Each row was made from one walk, in order. Every step used is in the known rows, and no mark comes twice. Write each row's walk.
Known rows:
livud > zubi > ramubud > kelos > radet > geve: [ 0.56 -0.19 -0.13  0.21  0.03 -0.26  0.23 -0.26  0.04  0.14 -0.39  0.00
 -0.44 -0.04 -0.15  0.32 -0.03 -0.34 -0.01  0.74 -0.11  0.04 -0.05  0.03]
berud > ramubud > kelos: [-0.12 -0.25  0.05  0.33  0.07  0.16  0.10  0.25 -0.07 -0.05 -0.07  0.44
  0.00  0.11 -0.12 -0.12  0.30  0.07  0.26  0.17  0.14 -0.05 -0.07 -0.33]
zubi > radet: [ 0.10  0.12 -0.01 -0.03 -0.29 -0.21 -0.07 -0.13 -0.03  0.04  0.05 -0.20
  0.13 -0.03  0.09 -0.31 -0.01  0.26  0.03  0.17 -0.09  0.02 -0.08  0.09]
livud > zubi: [ 0.14  0.01  0.04  0.09  0.10 -0.02 -0.04  0.03  0.10  0.06 -0.16  0.05
 -0.25 -0.04 -0.02  0.10  0.03 -0.26  0.06  0.25 -0.03  0.03  0.05  0.03]
berud > radet > zubi > livud: [-0.08  0.07  0.14 -0.19  0.46  0.26 -0.03  0.49  0.12 -0.14  0.14 -0.14
  0.20 -0.09  0.27  0.32 -0.03  0.18 -0.19 -0.22  0.00  0.17  0.02 -0.07]
geve > radet: [ 0.11 -0.17 -0.15 -0.19  0.25 -0.05  0.04  0.06 -0.03  0.10 -0.02 -0.11
  0.08 -0.04 -0.09  0.21  0.01 -0.40 -0.03  0.02 -0.06 -0.09 -0.02 -0.05]
livud > zubi > radet: [ 0.24  0.13  0.02  0.07 -0.15 -0.21 -0.10 -0.10  0.08  0.10 -0.12 -0.14
 -0.12 -0.08  0.06 -0.18  0.02 -0.03  0.09  0.41 -0.11  0.05 -0.03  0.11]
berud > ramubud: [-0.22 -0.14  0.13  0.01  0.10  0.19 -0.01  0.21 -0.06 -0.07 -0.10  0.18
  0.06  0.07 -0.10 -0.11  0.23 -0.04  0.19  0.14  0.16 -0.10 -0.04 -0.23]
zubi > puse > kelos: [ 0.01 -0.12 -0.01 -0.04  0.19 -0.03  0.05 -0.20 -0.04  0.12  0.09 -0.41
  0.31  0.02 -0.13  0.43  0.04  0.10  0.13 -0.01  0.03  0.05  0.12  0.11]
geve > radet > berud > ramubud: [-0.01 -0.08  0.08 -0.20  0.65 -0.14  0.08  0.01 -0.28  0.09 -0.22  0.24
  0.31 -0.04 -0.10  0.16  0.16 -0.61  0.07  0.32 -0.13 -0.18 -0.03 -0.37]
radet > kelos: [ 0.04  0.01 -0.13 -0.17 -0.14  0.19 -0.11  0.25 -0.12  0.06 -0.04  0.39
  0.02  0.09 -0.02  0.20 -0.03 -0.20  0.02 -0.05 -0.14 -0.04 -0.08 -0.07]
livud > zubi > ramubud > kelos: [ 0.28 -0.16  0.07  0.44 -0.11  0.01  0.17 -0.06 -0.03  0.07 -0.13  0.14
 -0.47  0.03 -0.07  0.07  0.07 -0.24 -0.01  0.41 -0.05  0.09 -0.12  0.13]
zubi > radet > berud: [ 0.17  0.33  0.12 -0.06  0.05 -0.46 -0.02 -0.36 -0.22  0.08 -0.06  0.01
  0.32 -0.08  0.16 -0.27 -0.04  0.08 -0.01  0.37 -0.29  0.00 -0.06 -0.04]
puse > kelos > radet > berud: [ 0.20  0.12  0.07 -0.39  0.07 -0.56  0.27 -0.63 -0.30  0.13 -0.31 -0.04
  0.44 -0.03 -0.18  0.42 -0.05  0.15 -0.05  0.49 -0.38  0.06  0.11  0.01]
zubi > ramubud > kelos: [ 0.15 -0.20  0.05  0.38 -0.22  0.01  0.23 -0.09 -0.14  0.01  0.03  0.10
 -0.26  0.08 -0.06 -0.03  0.04  0.02 -0.07  0.18 -0.03  0.05 -0.19  0.12]
livud > zubi > radet > berud: [ 0.29  0.31  0.14  0.04  0.14 -0.43 -0.06 -0.29 -0.09  0.13 -0.22  0.06
  0.05 -0.12  0.13 -0.14 -0.01 -0.19  0.05  0.58 -0.28  0.03 -0.01  0.00]
geve > radet > kelos: [ 0.14 -0.16 -0.26 -0.34  0.11  0.13 -0.06  0.29 -0.14  0.15 -0.06  0.24
  0.09  0.04 -0.11  0.38 -0.02 -0.58 -0.02 -0.04 -0.20 -0.12 -0.09 -0.11]
geve > radet > zubi > puse: [-0.14 -0.26 -0.12 -0.07  0.44  0.16 -0.07  0.14  0.10  0.05  0.13 -0.52
  0.09 -0.09 -0.10  0.31  0.08 -0.34 -0.01 -0.26  0.10 -0.10  0.05 -0.01]
zubi > radet > berud > ramubud: [-0.01  0.22  0.23 -0.05  0.12 -0.31 -0.03 -0.18 -0.28  0.02 -0.14  0.15
  0.37 -0.03  0.08 -0.36  0.14  0.05  0.14  0.49 -0.17 -0.08 -0.10 -0.22]
puse > kelos > ramubud: [-0.18 -0.06  0.03 -0.28 -0.24 -0.11  0.14 -0.39 -0.15  0.09  0.20 -0.08
  0.20  0.05 -0.07  0.11  0.06  0.13  0.07 -0.02 -0.15 -0.03  0.03  0.11]
zubi > puse: [-0.01 -0.07  0.00  0.14  0.32  0.09 -0.08  0.05  0.04  0.06  0.10 -0.20
  0.08 -0.02 -0.04  0.25  0.06 -0.12  0.10 -0.10  0.08  0.04  0.12 -0.08]
puse > kelos > radet: [ 0.15 -0.07 -0.06 -0.37 -0.22 -0.34  0.22 -0.42 -0.12  0.10 -0.21 -0.23
  0.27  0.02 -0.26  0.37 -0.02  0.31 -0.01  0.32 -0.22  0.07  0.09  0.13]
ramubud > kelos > puse: [ 0.21 -0.16 -0.17  0.33  0.11  0.04  0.23 -0.01 -0.04 -0.05 -0.03  0.44
 -0.23 -0.03  0.17 -0.07  0.09 -0.09  0.11 -0.27  0.05 -0.01 -0.14 -0.07]
berud > radet: [ 0.15  0.09  0.01 -0.13  0.37  0.07  0.05  0.27  0.05 -0.03  0.07 -0.04
  0.17 -0.05  0.19  0.24 -0.05 -0.03 -0.10 -0.09 -0.11  0.12  0.03 -0.17]
puse > kelos > radet > zubi: [-0.08 -0.10 -0.03 -0.37 -0.30 -0.22  0.18 -0.38 -0.04  0.00 -0.15 -0.45
  0.23  0.00 -0.23  0.27  0.00  0.46 -0.06  0.15 -0.12  0.03  0.06  0.22]

Write each row's walk:
[-0.16  0.01 -0.07 -0.24 -0.26  0.22 -0.13  0.12 -0.17  0.08  0.16  0.54
 -0.04  0.09  0.01  0.11  0.04 -0.33  0.05 -0.17 -0.24 -0.07 -0.05 -0.15] -> radet > kelos > ramubud
[-0.02 -0.26  0.03  0.18 -0.01 -0.03  0.17  0.12 -0.10 -0.02 -0.25  0.45
  0.01  0.08 -0.26  0.03  0.30  0.13  0.21  0.37  0.01  0.00  0.01 -0.39] -> berud > ramubud > kelos > radet
[-0.04 -0.28 -0.03  0.31  0.21  0.22  0.19  0.22 -0.10 -0.12 -0.12  0.57
 -0.14  0.04  0.06 -0.17  0.31 -0.12  0.29 -0.10  0.19 -0.11 -0.16 -0.29] -> berud > ramubud > kelos > puse
[ 0.04  0.01  0.16 -0.39  0.12 -0.43  0.26 -0.47 -0.34  0.08 -0.38  0.09
  0.49  0.03 -0.26  0.33  0.11  0.13  0.08  0.59 -0.28 -0.01  0.08 -0.16] -> puse > kelos > radet > berud > ramubud
[ 0.32 -0.04  0.12  0.20 -0.04 -0.37  0.35 -0.42 -0.33  0.06 -0.24  0.27
 -0.10  0.02 -0.14  0.17  0.00 -0.06 -0.16  0.53 -0.32  0.10 -0.09 -0.05] -> zubi > ramubud > kelos > radet > berud
[ 0.17 -0.26 -0.15  0.09  0.20 -0.12  0.16  0.03 -0.01  0.02 -0.35  0.30
  0.04  0.04 -0.22  0.14  0.21 -0.02  0.25  0.52  0.07 -0.09  0.01 -0.44] -> berud > ramubud > kelos > radet > geve
[ 0.13 -0.04 -0.22 -0.18  0.00  0.27 -0.01  0.21 -0.15 -0.01 -0.10  0.54
 -0.14  0.01  0.17  0.15 -0.02 -0.41  0.05 -0.36 -0.08 -0.11 -0.18 -0.02] -> radet > kelos > puse
[ 0.17  0.04 -0.01 -0.22  0.57 -0.29  0.09 -0.17 -0.23  0.14 -0.13  0.11
  0.26 -0.08 -0.02  0.25 -0.03 -0.58 -0.09  0.22 -0.26 -0.10  0.00 -0.18] -> geve > radet > berud
[-0.10 -0.02  0.08 -0.25 -0.02 -0.04  0.01  0.06  0.03 -0.08 -0.16 -0.09
  0.05 -0.08 -0.09  0.29  0.01  0.28 -0.15  0.12 -0.05  0.13  0.09  0.02] -> kelos > radet > zubi > livud
[ 0.26 -0.21  0.02  0.22 -0.31 -0.16  0.31 -0.23 -0.17  0.03 -0.15  0.10
 -0.25  0.06 -0.20  0.13  0.02  0.08 -0.12  0.37 -0.17  0.12 -0.11  0.05] -> zubi > ramubud > kelos > radet
[ 0.33  0.11 -0.22 -0.14 -0.03 -0.33 -0.08 -0.24  0.08  0.10 -0.06 -0.38
  0.16 -0.09  0.15 -0.17 -0.11  0.07  0.08  0.37 -0.03 -0.11 -0.09  0.04] -> zubi > radet > geve
[ 0.23 -0.12 -0.11  0.18 -0.11 -0.24  0.20 -0.11 -0.04  0.05 -0.17  0.30
 -0.06  0.02 -0.18  0.15  0.07  0.19  0.02  0.26 -0.17  0.12  0.05 -0.18] -> ramubud > kelos > radet
[-0.20 -0.26  0.14  0.12  0.07  0.13  0.10  0.31 -0.05 -0.11 -0.20  0.38
  0.05  0.05 -0.19  0.12  0.31  0.30  0.14  0.29  0.10  0.06  0.00 -0.31] -> berud > ramubud > kelos > radet > zubi > livud
[ 0.14  0.13 -0.12 -0.19 -0.41 -0.04 -0.17  0.08 -0.12  0.09  0.01  0.14
  0.15  0.05  0.08 -0.13 -0.04  0.07  0.05  0.14 -0.24 -0.02 -0.16  0.03] -> zubi > radet > kelos
[-0.23 -0.12  0.13  0.06 -0.28  0.19  0.05 -0.06 -0.02 -0.13  0.09 -0.42
 -0.24  0.00  0.00 -0.12  0.00  0.10 -0.19 -0.09  0.11 -0.05 -0.18  0.31] -> radet > zubi > ramubud
[-0.04 -0.17  0.05 -0.32 -0.45 -0.18  0.27 -0.47 -0.14 -0.01 -0.15 -0.57
  0.08  0.02 -0.26  0.27 -0.03  0.39 -0.16  0.25 -0.12  0.04 -0.06  0.37] -> puse > kelos > radet > zubi > ramubud
[ 0.07  0.13  0.17  0.21  0.11 -0.34  0.05 -0.16 -0.28  0.04 -0.12  0.36
  0.32  0.01  0.07 -0.38  0.20  0.14  0.20  0.51 -0.18 -0.04 -0.12 -0.31] -> zubi > radet > berud > ramubud > kelos
[-0.13 -0.29 -0.14 -0.22  0.33  0.08  0.03 -0.05  0.03  0.10  0.12 -0.69
  0.27 -0.04 -0.17  0.44  0.07 -0.16  0.01 -0.18  0.06 -0.10  0.04  0.13] -> geve > radet > zubi > puse > kelos
[ 0.38 -0.17  0.06  0.30 -0.18 -0.16  0.24 -0.18 -0.05  0.09 -0.30  0.14
 -0.47  0.00 -0.20  0.21  0.05 -0.19 -0.06  0.58 -0.17  0.14 -0.05  0.07] -> livud > zubi > ramubud > kelos > radet
[ 0.02 -0.10  0.07  0.18  0.11  0.23  0.19  0.24  0.03 -0.12  0.17 -0.21
 -0.10 -0.01  0.17  0.11  0.01  0.14 -0.21 -0.15 -0.02  0.12 -0.16  0.02] -> berud > radet > zubi > ramubud > kelos
[ 0.13  0.21  0.24  0.05  0.20 -0.29 -0.07 -0.14 -0.15  0.08 -0.29  0.18
  0.10 -0.07  0.06 -0.23  0.16 -0.22  0.18  0.68 -0.17 -0.04 -0.04 -0.18] -> livud > zubi > radet > berud > ramubud
[-0.04  0.13 -0.08 -0.25 -0.52 -0.01 -0.18 -0.03 -0.18  0.11  0.20  0.29
  0.10  0.05  0.10 -0.21  0.03 -0.03  0.09  0.03 -0.32 -0.05 -0.13 -0.05] -> zubi > radet > kelos > ramubud
[ 0.01 -0.15 -0.08  0.19 -0.18 -0.12  0.16 -0.07  0.05 -0.05 -0.11  0.06
 -0.10  0.00 -0.15  0.05  0.10  0.33 -0.03  0.08 -0.07  0.08  0.02 -0.10] -> ramubud > kelos > radet > zubi
[-0.01 -0.10  0.06  0.00  0.19 -0.02  0.00 -0.26  0.02  0.19  0.08 -0.19
  0.00 -0.02 -0.12  0.42  0.13 -0.27  0.20  0.14 -0.07  0.05  0.19  0.05] -> livud > zubi > puse > kelos > ramubud
[-0.11 -0.09 -0.01 -0.06  0.08 -0.01 -0.03 -0.09  0.08 -0.03 -0.07 -0.39
  0.02 -0.08 -0.19  0.29  0.06  0.14 -0.03 -0.03  0.01  0.05  0.16 -0.04] -> kelos > radet > zubi > puse
[-0.05 -0.02  0.13 -0.07  0.12  0.24  0.10  0.21  0.03 -0.14  0.15 -0.41
 -0.05 -0.05  0.19  0.14 -0.06  0.05 -0.26 -0.17 -0.01  0.08 -0.13  0.11] -> berud > radet > zubi > ramubud
